Every row comes from one small tree of marks. The marks that hang from a mark follow it in brackets, in the order of their numbers. Every link used is in the known rows. Which tree was each row made from?
(in the rows, 128 means zero)
Known rows:
j314{j501}: [131  90 116 126 128 135 149 121 125 128 127 123 117 131 135 127 125 121
 148 130 156]
j206{j391 j501 j882}: [175  53 132 138  89 198 141 171 141 161 116 174 101 121 140 153  98  95
 112 123 137]
j882{j206{j501}}: [142  98 126 137  81 137 147 124 188 129  89 161 145 121 113 109 117 105
 112 126 147]
j391{j206{j501 j882}}: [165 101  99 116 116 156 166 143 169 145  99 166 148 105 118 137  90 102
 106  89 135]
j402{j314{j501} j650{j882{j206{j391}}}}: [169  36 129 137 127 136 118 156 116 134 150 171 144 116 114 130  84 137
 163 133 211]
j533{j156{j391{j206}}}: [176 103 113 127 158 163 168 157 164 114  82  94 151 111  71 129  94 108
 132  77 126]
j156{j391{j206{j501{j314}}}}: [149  65 101 147 147 172 177 170 149 123  63 131 138 105  69 134 106 117
  98 112 154]
j402{j206{j501{j314}} j650{j882}}: [114  45 149 153 106 139 126 157 129 139 126 150 121 110 109 127 112 121
 129 128 210]
j501{j314}: [119 129 116 145 135 143 147 156 109 119 124 135 123 112 125 121 140 145
 103 140 144]
j156{j391{j206}}: [160 105 106 122 167 136 147 138 148 113  88 113 153 122  77 140 103 124
 129  98 116]
j402{j314}: [140 124 125 144 142 134 125 142 103 108 137 152 148 129 119 129 119 138
 149 132 149]
j650{j402 j882{j206{j391 j501{j314}}}}: [120  63 135 169 119 163 151 165 160 167 112 129 117 109 126 102 110 131
  63 153 209]
j533{j156}: [145 126 134 134 117 153 150 148 144 126 122 110 126 118 123 113 119 114
 130 107 138]
j402{j206{j391 j882} j314{j501} j650}: [192  23 137 148 126 164 123 175 106 108 142 206 130 116 119 159  81 118
 190 110 175]
j206{j391 j501{j314} j882}: [168  54 118 158  97 213 157 197 120 151 112 180  94 104 137 146 109 111
  87 136 152]
j314{j501{j206{j391 j882}}}: [176  51 110 148  87 202 153 157 108 151 135 152 125 114 152 139 102 105
 106 118 141]
j156{j391}: [162  93 135 138 147 150 131 140 134 110 109 109 126 141 101 144 111 123
 140 125 121]
j206{j391 j882}: [177  93 125 133 117 177 128 165 119 143 136 162 111 123 143 152 107 118
 117 122 114]
j650{j402{j206{j882} j314{j501}}}: [154  85 130 163 154 142 151 132 134  93 142 154 145 129 135 125  91 124
 166 111 187]
j156{j391{j206{j501}}}: [161  65 112 127 137 154 160 145 169 132  70 123 144 121  74 139  96 101
 124 100 141]
j882{j206{j391 j501}}: [158  61 130 143  77 164 134 148 172 147  85 171 126 117 111 120 117 100
 107 136 140]
j650{j402{j206{j391 j882} j314{j501}}}: [170  52 133 169 152 167 140 157 121 112 135 163 125 127 132 138  92 119
 161 120 181]
j501{j206{j391} j314}: [125  89 117 170 102 189 143 178  81 147 118 140 129  99 124 121 140 132
  66 144 138]

Which tree is each row?
[155 101  86 135 122 170 184 170 148 140  94 174 141  90 115 129 100 117
  81  99 153] => j391{j206{j501{j314} j882}}
[142  59 138 142 136 113 125 138 116  94 136 172 147 123 105 134 104 128
 200 116 188] => j402{j206 j314{j501} j650}
[163  89 110 170  96 211 153 192  88 142 132 164 133  98 143 130 118 129
  61 128 129] => j501{j206{j391 j882} j314}
[177  63 118 132 128 184 181 162 185 130  62 105 142 109  71 127  87  86
 126  79 149] => j533{j156{j391{j206{j501}}}}
[142  62 135 127 149 119 124 142  93 133 172 139 136 122 132 136  86 144
 179 128 221] => j402{j314{j501} j650{j882}}
[166  33 149 144  99 150 112 170 139 151 130 185 147 113 106 129  81 121
 139 131 206] => j402{j314 j650{j882{j206{j391 j501}}}}
[202  62  97 150 130 219 208 202 172 117  69 139 138  94  81 133  74  97
  96  75 156] => j533{j156{j391{j206{j501{j314} j882}}}}
[119 100  93 134 127 148 175 157 143 143  83 151 140  93  98 118 123 121
  86 117 161] => j391{j206{j501{j314}}}
[116 101 127 165 143 142 162 131 111 128 144 112 161 115 140 100 110 137
 115 132 197] => j650{j402{j314{j501{j206}}}}
[172  89 120 151  90 195 134 163 108 152 133 158 137 112 146 140 105 113
  86 116 114] => j501{j206{j391 j882}}
[154  88 113 152 103 185 168 173 135 132 116 171 114 110 140 132 109 116
  93 128 156] => j206{j501{j314} j882}
[143  50 116 150  94 178 143 143  98 156 121 128 122 116 136 125 125 110
 111 135 149] => j314{j501{j206{j391}}}
[124  36 159 176 130 160 113 150 125 151 132 133 122 134 116 127 105 111
 142 136 214] => j650{j402{j206{j391 j501} j314} j882}
[148 124 104 164 102 185 162 167 104 124 136 154 153 102 145 120 117 135
  67 118 134] => j501{j206{j882} j314}
[143  77 131 126 145 121 136 152 108 115 149 160 137 117 125 134  97 141
 177 128 192] => j402{j314{j501} j650}
[112 127 143 149 174 118 123 131 109 136 167 102 144 132 138 115 102 153
 129 137 200] => j650{j402{j314} j882}
[165  65 123 172 131 192 159 169 103 142 151 148 140 111 155 123  85 127
 106 125 185] => j650{j402{j314{j501{j206{j391 j882}}}}}
[146  63 115 162  85 179 153 174 153 138  81 179 121 103 108 114 126 116
  83 147 154] => j882{j206{j391 j501{j314}}}
[153   8 144 149 133 140 101 154  89 129 155 158 123 126 110 148  94 125
 196 127 210] => j402{j206{j391} j314{j501} j650{j882}}
[156  70 126 131 132 108 127 131 130 114 155 160 166 118 116 117  86 140
 169 123 215] => j402{j314{j501} j650{j882{j206}}}
[186  65  93 146 142 193 188 183 156 120  77 156 141 105  88 147  85 112
  93  96 145] => j156{j391{j206{j501{j314} j882}}}
[128 137 136 154 158 106 127 120 149 117 149 124 171 127 124  97 100 149
 120 132 197] => j650{j402{j314} j882{j206}}
[142  68 117 158 131 131 133 123 109  85 122 157 144 134 107 125 125 115
 192 124 173] => j402{j206 j314{j501}}
[144  63 156 135 118 131  98 158 128 132 122 162 121 117 106 148 116 122
 155 122 136] => j402{j206{j391} j650}
[176  98 145 146 132 130 115 159 125  92 148 200 162 120 116 146  86 129
 176  98 151] => j402{j206{j882} j314 j650}
